Each row comes from the steps of one path. Every step used is in the known rows, and no mark comes twice. Write the path behind each row, first mark first.
Known rows:
famek/lagem/lidet/pavi/tabin: -15 2 5 -16 3 14 -17 -2 11 3 34 3 4 -10 14 -4 -11 7 17 -17 -13 17 -13 1
 -15 14 -8 5 2 -13 -23 -2 20 33 -10 32 -12 -9 -7 5 -31 -6 -17 -26 8 -5
 -5 -15
petub/gobagu/pavi/tabin/zoros/famek: 9 -4 -4 -18 -18 13 0 25 -11 -19 -22 20 -11 -28 20 -19 18 24 -4 11 2 -4 0
 1 -4 22 -5 -5 -15 -14 -31 15 -17 20 -8 29 2 30 5 12 -33 -34 9 -9 15 10
 -13 21
lagem/famek/zoros/tabin/pavi/gobagu: -11 -9 -11 6 -20 8 8 -9 -10 -24 8 29 -10 -4 33 -8 -11 10 7 -4 -1 16 -2
 -9 28 -2 -16 7 -7 -13 -29 1 7 18 -8 10 -10 -7 1 -35 -36 -20 1 -9 -12 1
 -24 19
petub/gobagu/pavi/lidet: 13 5 -10 5 -6 -1 8 5 -13 -17 -18 -9 2 -19 30 -9 -2 15 -5 -3 1 1 4 14 6
 13 -12 -4 -12 -4 -27 -3 -2 2 5 9 -5 22 -14 16 -7 -32 -11 -10 -4 11 -1 9
zoros/mapu/mami/degu/tida: -1 -4 -13 6 -3 -11 -14 -15 -12 -7 5 -6 2 35 18 -17 -34 -6 15 -7 0 22 -11
 7 29 29 5 15 -2 -38 -20 -24 -11 -4 7 6 -21 -7 -28 -11 12 -3 -9 -6 -1 1
 17 14
lagem/famek/zoros/mapu/mami/degu/tida: -18 -24 -10 6 -1 -9 -23 -20 -28 -9 5 -1 -11 35 23 -16 -41 9 9 -15 7 31
 -19 -11 48 22 8 14 -1 -45 -18 -24 -9 14 -8 -13 -25 -7 -30 -37 2 -11 6
 -13 0 0 0 20
zoros/famek/lagem: -6 -17 0 -5 -6 19 0 3 -4 1 10 28 5 -9 3 -13 -8 9 -11 6 -25 14 -18 12 3 4
 -31 -1 3 -27 -5 12 1 12 -6 22 -17 -5 -12 1 -9 -7 3 -2 -2 1 3 8
gobagu/petub: 11 -8 -6 4 -25 -1 2 -1 3 3 -9 9 5 -1 18 2 4 2 -10 -5 7 12 1 0 -6 3 -7 2
 0 0 -14 14 0 0 -11 5 -2 -8 -16 -1 -4 -22 -12 3 6 4 1 5
mapu/mami/degu/tida: -8 4 -11 2 -3 -13 -15 -30 -5 -3 11 -11 2 32 15 -3 -33 1 8 -10 17 11 -1
 12 19 29 -2 14 0 -23 -17 -27 -11 0 3 3 -17 -2 -24 -11 6 -12 -18 -4 9 -5
 8 9
mami/mapu/zoros/famek/lagem/lidet/pavi: -17 -12 6 -24 1 9 -16 -6 -11 7 48 42 -13 19 10 -14 -35 1 -6 -21 -6 33
 -27 13 30 5 -20 -3 10 -33 -19 2 9 29 -3 36 -37 -1 -22 -16 -24 -15 -18
 -42 14 2 -7 -10
ropef/lakelun/rodaf/degu/tida: 15 2 -12 -13 -27 -6 35 -28 12 -20 7 0 27 -12 14 7 -2 7 21 3 1 10 -8 31
 -22 12 -11 30 -9 -12 -7 -40 -21 -16 21 -15 -4 2 -4 -12 -11 -19 2 -2 18
 -24 20 -25
mapu/zoros/famek/lagem/lidet/pavi: -19 -21 15 -18 -8 15 0 -6 -6 8 30 45 -4 -2 15 -8 -34 8 4 -22 -17 31 -18
 12 14 -7 -18 2 18 -27 -16 1 11 29 -5 30 -34 -16 -17 -15 -36 -22 -22 -30
 12 6 0 -11
gobagu/pavi/tabin/zoros: 11 -13 -8 -6 -16 0 6 6 -2 -9 1 9 -15 -6 16 -9 12 3 5 3 6 -4 9 -5 -16 17
 -5 -3 -8 0 -26 16 -11 25 -5 20 16 16 0 1 -17 -32 -12 -11 11 -5 -14 19
tabin/zoros/famek/lagem: 7 -23 0 -5 -8 20 1 6 -7 11 11 36 -9 -13 0 -15 -1 6 -7 3 -18 12 -14 9 -5
 5 -28 -8 12 -28 -6 25 -6 25 -1 18 -15 -5 -24 -11 -23 -12 3 -1 3 1 -3 23
zoros/tabin/pavi/gobagu/petub: 8 14 -20 10 -40 9 13 -6 8 -9 -7 25 -2 1 39 -6 6 -4 -2 5 2 7 12 3 2 5 -15
 10 -11 -1 -30 11 -1 -5 -3 29 -7 -12 -4 -12 -23 -22 -17 5 -5 9 -9 21
lagem/famek/zoros/mapu/mami/degu: -9 -26 -3 8 6 -10 -29 -5 -32 -8 4 11 -12 23 17 -16 -39 10 3 -17 6 36 -19
 -18 52 16 2 9 0 -34 -25 -8 -2 20 -2 -11 -25 -10 -21 -26 -3 -3 12 -18 -3
 1 -14 21
mami/degu: 0 9 -11 5 -8 -9 -3 -18 -2 -6 15 -1 -7 11 1 -8 -13 6 8 -1 1 19 -1 10 10
 22 -12 3 -3 0 -23 0 -4 3 -1 8 -10 4 -15 3 4 -7 -13 0 4 -2 -7 1
ropef/lakelun: 13 -8 -2 -5 -16 -7 2 -3 8 -8 15 11 4 -14 8 -4 -13 10 9 -3 -2 28 -3 14
 -16 -2 -21 12 7 -3 -14 -18 -11 6 6 -7 -5 -11 -10 -13 -9 -11 -1 -6 2 -2
 2 -7
mapu/zoros/famek/lagem: -15 -22 2 -1 -7 12 6 -4 -13 3 18 39 5 5 13 -15 -20 3 -15 -3 -13 21 -18
 16 13 -13 -37 -1 8 -21 -8 6 0 17 -1 20 -18 -9 -9 -19 -10 -17 -2 -11 2
 10 -8 10
mapu/zoros/tabin/pavi/lidet/lagem/famek: 1 0 -22 30 -2 5 28 -26 -13 -2 24 21 4 -3 48 -14 -21 -1 -7 -25 -7 26 2 1
 19 -23 -40 -5 -4 5 -30 -6 1 12 15 0 -12 3 -10 -20 -33 -23 -9 -1 -2 -16
 -31 8
gobagu/pavi/lidet/lagem/famek: 11 -9 -17 12 3 7 20 -20 -16 3 9 9 -6 -2 33 -15 0 19 -14 -18 -26 1 3 -8 4
 -2 -20 -16 0 -2 -28 -3 -6 12 1 1 -6 19 -6 11 -14 -30 -6 -4 3 -21 -18 4
lidet/lagem/famek/zoros/tabin/pavi: 1 -22 -5 17 -15 12 11 -4 -9 -17 11 31 -16 -12 27 -7 -23 8 -10 -13 -8 28
 -3 -14 15 -6 -25 1 -7 -11 -21 13 10 7 -10 2 -12 -1 -9 -18 -47 -13 6 4
 -2 -16 -22 -1
pavi/tabin/zoros: 7 -5 -10 0 -7 2 -2 6 8 -2 14 5 2 -14 10 -8 12 3 15 -3 9 3 -1 -3 -19 11
 -7 -1 -1 4 -25 12 -5 30 -1 13 13 5 -2 -6 -15 -12 -4 -6 8 -6 -14 16
tabin/zoros/mapu/mami/degu: 20 -14 -5 9 1 -11 -19 3 -18 6 7 13 -11 21 10 -18 -25 -7 17 -13 7 23 -6
 -4 24 22 2 3 6 -27 -25 4 -14 16 20 3 -19 -9 -31 -11 -3 -1 -3 -7 1 4 -1
 31
lakelun/rodaf: 21 -4 -7 -1 -8 -1 19 -2 1 -13 2 9 17 -13 13 5 1 0 12 -4 -2 9 -4 13 -6 8
 -8 2 -7 -7 -18 11 5 -9 12 -3 0 -5 -5 -10 -11 -7 1 -7 3 -18 9 -10
lakelun/rodaf/degu/tida: 11 -3 -9 -6 -21 -4 34 -24 6 -20 1 -3 30 -4 13 8 8 3 17 1 2 -5 -9 22 -7
 20 -3 18 -17 -13 -10 -17 -6 -20 16 1 3 7 -5 6 -8 -17 -5 3 13 -23 22 -20
mapu/zoros: -1 -19 2 3 -11 -12 7 -6 -5 -4 14 20 10 10 17 -3 -16 -4 2 -12 11 19 -3 9
 9 -10 -18 -1 5 3 -18 -2 3 7 8 6 1 -10 -9 -19 -7 -19 -13 -12 1 7 -6 0
mapu/zoros/famek/lagem/lidet/pavi/tabin: -34 -4 5 -21 -3 20 -6 -4 2 4 36 32 3 -6 21 -14 -25 10 8 -16 -15 27 -20 6
 4 -3 -19 5 8 -16 -25 -3 8 43 -11 40 -22 -7 3 -10 -34 -18 -15 -35 15 1
 -12 -8
zoros/famek/lagem/lidet: -5 -36 23 -21 -2 16 -8 3 -6 1 7 24 -1 -8 6 -10 -8 15 1 3 -21 13 -12 16 4
 6 -24 3 17 -21 -12 12 16 21 -4 28 -24 -11 -20 -12 -25 -12 -1 -11 3 -7 2
 4
petub/gobagu/pavi: 18 -12 5 -9 -15 -6 -1 16 -13 -22 -23 8 -2 -9 21 -5 2 15 -8 -1 6 6 5 8 5
 17 -6 -5 -16 -11 -22 2 3 -8 1 12 -2 14 -13 15 -21 -29 -2 -5 1 16 5 -2
pavi/tabin/zoros/mapu/mami/degu/tida: -3 5 -22 5 -1 -6 -21 -12 -5 0 12 -10 -2 27 20 -24 -18 -6 25 -4 11 13 -8
 -2 11 35 9 12 -3 -30 -28 -13 -22 21 6 12 -5 3 -20 -18 3 -6 -4 -9 8 -2
 -1 32
lidet/pavi/tabin: -11 24 -19 -2 -11 7 -4 4 16 -7 28 4 10 -19 10 -3 -5 5 13 -12 -7 15 -11
 -5 -13 15 0 5 -16 -4 -26 -3 -2 18 -11 20 1 2 8 23 -11 -6 -15 -17 8 -1
 -4 -17
lidet/lagem/famek: 10 -19 -4 4 1 3 6 -9 -7 7 14 20 9 0 19 -11 4 17 -9 -22 -16 14 -6 -11 1
 -4 -19 -14 3 -4 -20 1 4 6 2 -2 -6 -2 -10 3 -22 -7 13 5 3 -16 -9 -10
zoros/tabin: 4 -15 -9 12 -17 6 -1 -7 1 -19 11 12 5 -13 7 -5 -12 -4 -3 3 -6 7 -6 2 -5
 6 -18 9 -5 -3 -17 -2 6 -5 -6 10 -9 -11 -4 4 -8 -6 -11 -5 -1 -5 4 -4
rodaf/lakelun: 20 -11 -13 -1 -26 -13 3 3 14 -7 12 6 14 -12 5 -10 -4 5 0 -9 -6 -3 -3 5 5
 1 -15 9 11 5 -12 3 1 7 -1 14 -8 -12 -3 7 0 -1 1 -13 10 -9 -3 2
zoros/famek/lagem/lidet/pavi: -9 -13 12 -23 -6 23 -5 1 3 6 25 31 -5 -15 4 -8 -19 13 6 -13 -28 23 -19 7
 4 10 -11 3 12 -31 -13 6 12 24 -12 31 -34 -12 -19 5 -35 -12 -15 -21 6 -3
 9 -14
famek/lagem/lidet: 4 -34 24 -15 3 3 -11 -3 -5 1 12 8 2 0 11 -1 -11 5 7 -9 -8 13 -5 12 -4 6
 -21 1 16 -12 -13 5 29 18 4 18 -14 -17 -27 -16 -23 -10 -10 -11 -3 -4 1
 -1
petub/gobagu/pavi/lidet/lagem/famek: 15 1 -11 7 4 7 10 -5 -22 -5 -10 1 5 -15 43 -16 5 28 -16 -20 -14 2 1 -4
 10 3 -18 -21 -9 -5 -34 -7 -2 4 4 1 -11 26 -12 18 -27 -31 8 0 3 -2 -15 0
lagem/lidet/pavi: 4 -12 12 -17 -11 -1 -5 -2 8 -2 22 14 0 -11 10 4 -16 9 22 -25 -4 23 -4 1
 -2 12 7 5 9 -10 -23 -2 15 16 -4 17 -16 -13 -19 6 -28 -15 -25 -21 5 -5
 11 -25
tabin/pavi: 18 -7 1 -1 -14 -10 14 10 3 -12 -2 10 -1 -7 18 3 -3 -1 15 -5 6 25 6 14 7
 7 -18 4 -9 -6 -17 14 9 3 11 14 2 -2 -19 -4 -21 -17 -9 5 -9 1 -3 4

Which path is each row?
0 -18 -4 14 -28 5 10 7 -1 -30 2 18 -19 -18 16 1 -29 -6 3 5 7 26 -1 2 10
 4 -18 18 -12 -10 -17 16 11 6 -10 12 -6 -7 -12 -20 -26 -16 -13 -4 -10 -1
 -7 5
famek/zoros/tabin/pavi
4 3 -2 -11 -9 -1 -6 17 -6 -27 -19 -6 6 -17 26 -8 11 18 -4 5 7 0 2 4 -5
 23 -5 0 -26 -1 -31 -2 3 4 -7 22 7 23 8 21 -18 -26 3 -10 5 11 -8 1
petub/gobagu/pavi/tabin
20 -6 -1 -4 -16 -5 28 -9 1 -15 0 9 26 -16 8 8 9 3 12 -2 0 0 -8 16 -5 13
 -8 14 -18 -1 -15 -1 1 -13 22 1 2 4 3 16 -10 -10 1 -1 8 -21 8 -15
lakelun/rodaf/degu
7 -7 -13 8 -12 -14 1 -7 -11 -23 26 23 -13 22 21 -9 -28 -22 -7 -5 21 29
 -3 15 30 5 -32 7 -18 -5 -24 4 7 -1 12 20 -7 5 -16 -23 -14 -16 -15 -19
 -2 0 -17 7
mami/mapu/zoros/tabin/pavi
-2 9 -19 14 -41 1 21 -14 2 -8 1 36 -2 16 49 -8 -8 -11 -4 -5 12 14 13 6
 14 -11 -22 6 -5 6 -33 6 -2 -1 2 27 -6 -15 -1 -32 -25 -33 -25 -5 0 18
 -17 24
mapu/zoros/tabin/pavi/gobagu/petub
28 3 -9 -9 -16 -3 21 -5 9 -13 7 12 14 -22 13 4 -8 6 16 -3 -1 25 -5 19
 -20 2 -16 12 0 -5 -16 -11 -13 -7 17 -17 -3 -9 -3 -24 -16 -8 6 -13 7 -20
 7 -14
ropef/lakelun/rodaf
3 -12 3 -13 2 17 -18 14 3 9 29 16 -7 -9 13 -17 -5 -5 29 -17 -21 26 -19
 -10 -12 15 1 1 9 -27 -24 13 11 42 1 31 -13 -15 -21 -9 -37 -1 -8 -26 2 3
 0 5
famek/lagem/lidet/pavi/tabin/zoros/mapu
10 10 -7 -6 -16 -5 18 5 7 -9 6 20 5 4 28 -5 4 4 21 -3 -1 13 9 13 11 7
 -16 0 -3 -6 -30 8 5 9 13 28 3 -3 -6 -14 -20 -13 -11 1 -14 8 -9 14
tabin/pavi/gobagu
-2 -14 12 -16 -1 10 -12 -5 4 7 29 17 -2 -4 9 0 -21 4 13 -23 -15 24 -11 5
 -5 10 -8 3 11 -22 -13 3 23 20 -3 21 -23 -20 -27 1 -32 -10 -24 -20 2 1 9
 -18
famek/lagem/lidet/pavi
16 -32 5 4 3 -6 -14 18 -13 -4 -4 14 16 7 18 -12 -22 -5 8 -13 -2 21 -14
 -5 19 7 -2 8 0 -26 -19 -3 4 5 18 3 -12 -20 -17 -1 2 3 4 -11 -9 5 9 14
zoros/mapu/mami
-9 8 -1 -15 -21 18 -9 -15 9 22 20 27 -1 10 30 -3 -5 7 2 -23 -13 9 -4 -1
 -6 7 -1 -2 16 -17 -26 4 12 22 -12 34 -25 -22 -18 -11 -30 -17 -27 -20 7
 14 3 -2
famek/lagem/lidet/pavi/gobagu/petub
16 -4 -3 -11 -14 0 -5 21 -7 -18 -18 3 -7 -18 24 -9 18 14 3 1 16 -5 7 -1
 -13 23 -2 -4 -15 -5 -32 11 -7 17 -2 19 12 23 -3 8 -32 -31 2 -9 10 12
 -13 17
petub/gobagu/pavi/tabin/zoros
-7 -8 -9 -7 -4 25 -6 8 3 5 17 23 -2 -19 5 -20 8 9 -2 8 -15 5 -15 4 -13 8
 -27 -3 2 -19 -15 20 -8 38 -9 27 -1 5 -3 -5 -21 -10 7 -5 9 -3 -17 27
pavi/tabin/zoros/famek/lagem
-4 9 3 -20 -13 4 -1 -8 12 3 28 25 7 -1 20 -4 -4 13 29 -20 -11 8 -1 1 2
 13 10 0 15 -8 -37 -8 11 22 0 31 -17 -15 -4 -3 -29 -11 -25 -26 2 2 5 -15
lagem/lidet/pavi/gobagu
23 0 -3 -11 -23 -5 30 -12 8 -17 7 11 24 -25 8 6 -1 11 17 0 -2 16 -7 24
 -18 5 -16 24 -10 0 -14 -24 -16 -10 30 -12 -3 -1 3 1 -13 -12 8 -5 14 -23
 7 -24
ropef/lakelun/rodaf/degu
0 -36 14 -29 -7 21 -3 8 -10 -3 2 26 -25 -9 17 -19 6 15 4 8 -14 -2 0 5 -9
 16 -17 -2 10 -19 -23 22 0 42 -12 41 -7 11 -9 -15 -40 -35 -8 -20 16 -9
 -15 27
gobagu/pavi/tabin/zoros/famek/lagem/lidet
-5 -13 -8 -9 -6 -6 -2 -3 -11 -8 26 34 -2 20 6 -16 -18 -1 -15 -1 8 21 -19
 14 32 3 -24 -3 -1 -15 -21 4 -8 12 1 22 -14 13 -5 -15 5 -15 -2 -26 9 -1
 -13 3
mami/mapu/zoros/famek
-11 -34 -3 11 -14 8 -9 -11 -15 -23 10 18 -8 -13 13 -6 -19 12 -11 -5 -1
 14 -14 -15 16 -2 -13 9 -3 -11 -15 -3 8 14 -19 -9 -10 -10 -5 -20 -18 -15
 5 -12 -1 -8 -10 2
lagem/famek/zoros/tabin
-14 -42 25 -17 -2 8 -1 -4 -13 2 16 37 0 4 17 -12 -21 9 -2 -8 -9 22 -12
 18 14 -10 -30 1 22 -15 -15 3 14 26 2 28 -25 -14 -18 -31 -28 -24 -8 -21
 6 1 -6 7
mapu/zoros/famek/lagem/lidet
-10 -21 0 -3 -16 2 13 -1 -7 -7 12 37 5 -2 13 -12 -13 9 -5 -2 -2 20 -10
 11 15 -10 -20 2 5 -7 -17 1 -8 12 -1 15 -11 -3 -1 -13 -7 -22 -7 -13 8 5
 -6 4
mapu/zoros/famek
-3 -16 -8 -12 -12 24 4 8 -9 -1 3 29 -20 -9 11 -20 9 9 -12 12 -19 -2 -6 2
 -12 14 -23 -5 -4 -23 -16 23 -14 33 -14 35 0 16 -1 1 -25 -29 -1 -10 11
 -1 -17 31
gobagu/pavi/tabin/zoros/famek/lagem
-8 3 3 -18 -5 4 -11 -1 16 -7 26 1 7 -15 13 -1 -6 11 28 -19 -2 16 -6 -3
 -12 16 9 9 0 0 -33 -4 12 30 -10 26 -6 -5 1 9 -26 -12 -21 -27 13 -8 -3
 -21
lagem/lidet/pavi/tabin
-15 7 -3 -23 -25 31 -3 -7 9 20 16 44 -2 -1 25 -11 -2 17 -4 -12 -26 10
 -11 1 2 6 -4 -2 17 -27 -25 10 3 26 -18 44 -36 -15 -11 -6 -33 -21 -19
 -18 13 10 1 3
zoros/famek/lagem/lidet/pavi/gobagu/petub
-9 -15 -3 13 -3 -7 -24 5 -18 -9 6 10 -14 19 9 -14 -47 -3 8 -6 6 30 -15
 -9 37 20 4 15 0 -28 -24 -1 -3 15 2 1 -24 -8 -20 -17 7 3 -4 -18 -6 7 -4
 17
famek/zoros/mapu/mami/degu
28 -37 4 4 -1 -5 -13 23 -15 6 -1 24 6 5 16 -13 -12 -7 12 -16 5 17 -9 -9
 13 7 3 2 8 -30 -18 8 -4 18 24 1 -7 -20 -29 -13 -12 -3 3 -9 -6 5 7 27
tabin/zoros/mapu/mami
-7 -4 -15 13 -19 16 12 -10 -4 -13 19 41 -11 -1 39 -15 -13 12 -4 -11 -15
 14 -1 -15 16 -6 -22 -6 -1 -9 -35 7 5 13 -5 15 -13 -3 4 -28 -46 -10 5 0
 -8 -8 -28 9
lidet/lagem/famek/zoros/tabin/pavi/gobagu
-1 11 -21 4 -12 -8 6 -13 -6 -20 34 33 -7 33 33 -15 -18 -18 0 -5 14 16 -1
 14 32 2 -31 3 -12 -5 -36 -2 2 4 15 35 -8 4 -2 -32 -13 -14 -17 -23 -8 7
 -24 15
mami/mapu/zoros/tabin/pavi/gobagu
-14 12 -20 -7 -10 32 -4 7 11 12 33 30 -7 -25 2 -17 -1 7 3 -6 -22 14 -22
 -2 -15 12 -14 -2 -3 -30 -16 16 -13 40 -14 30 -14 3 -3 11 -28 -10 -5 -15
 14 3 -9 8
lidet/pavi/tabin/zoros/famek/lagem
12 12 -13 13 -5 -5 23 -1 4 -7 5 -6 3 -14 25 -1 -8 -1 18 -6 -1 20 5 18 11
 4 -24 5 -8 0 -23 6 6 13 14 10 1 6 -22 -6 -7 -19 -19 1 -12 -5 -9 13
tabin/pavi/lidet
0 16 -20 -1 -13 8 -2 5 17 4 29 12 -2 -19 7 -5 2 0 18 -16 2 12 -6 -10 -19
 15 5 0 -5 -8 -25 9 -10 32 -7 16 4 1 -2 11 -24 -11 -15 -16 13 0 -6 -2
lidet/pavi/tabin/zoros
-11 -23 -6 16 -22 9 -5 -1 1 -25 9 19 -9 -18 6 -2 -28 -1 -7 5 0 10 -11 -7
 3 4 -12 15 -2 -7 -15 5 8 7 -19 5 -9 -11 -4 -12 -10 -7 -10 -13 -2 -2 -2
 -1
famek/zoros/tabin
4 -13 -3 13 -22 -6 18 -5 -5 -20 9 26 -4 1 28 -3 -22 -14 4 -5 11 29 4 12
 14 -10 -30 11 -10 0 -20 3 7 -2 10 14 -4 -11 -11 -21 -27 -23 -19 -6 -5 5
 -12 6
mapu/zoros/tabin/pavi
-10 -29 -9 19 -11 17 -3 -14 -9 -12 19 29 -7 -13 17 -11 -21 12 -19 -13
 -14 13 -14 -22 4 -8 -19 -3 2 -8 -20 3 5 9 -18 -4 -16 -6 -4 -13 -30 -4 8
 -4 2 -18 -15 -10
lidet/lagem/famek/zoros/tabin
3 -24 -16 21 -4 14 15 -1 -24 -7 2 17 -16 -1 33 -25 -18 11 -12 -12 -34 15
 -12 -22 21 -4 -9 -11 0 -20 -28 6 -4 20 -8 -3 -11 16 -11 -6 -9 -22 3 -14
 -8 -11 -15 9
gobagu/pavi/lidet/lagem/famek/zoros/mapu
10 -3 -16 8 -9 0 19 -9 -6 -10 2 -4 -6 -6 21 -8 -7 5 -1 1 -11 -1 6 10 3 8
 -13 -1 -5 -1 -23 -1 -3 11 0 10 0 15 -10 10 5 -33 -26 -14 -2 -5 -3 9
gobagu/pavi/lidet
0 6 -19 28 -13 -2 27 -16 -2 -16 16 10 0 -9 36 -8 -27 -15 8 -7 7 24 4 18
 17 -14 -35 12 -8 7 -26 -5 3 10 14 10 -6 -2 -12 -20 -12 -26 -27 -9 -9 -1
 -17 15
mapu/zoros/tabin/pavi/lidet
16 12 -13 12 -5 8 14 5 -8 -7 -9 1 4 -18 35 -14 -4 15 -13 -11 -14 -1 4 6
 -4 9 -16 -16 -8 -1 -32 2 -3 -2 5 13 -8 27 -10 25 -16 -22 -7 0 1 2 -4 -4
petub/gobagu/pavi/lidet/lagem
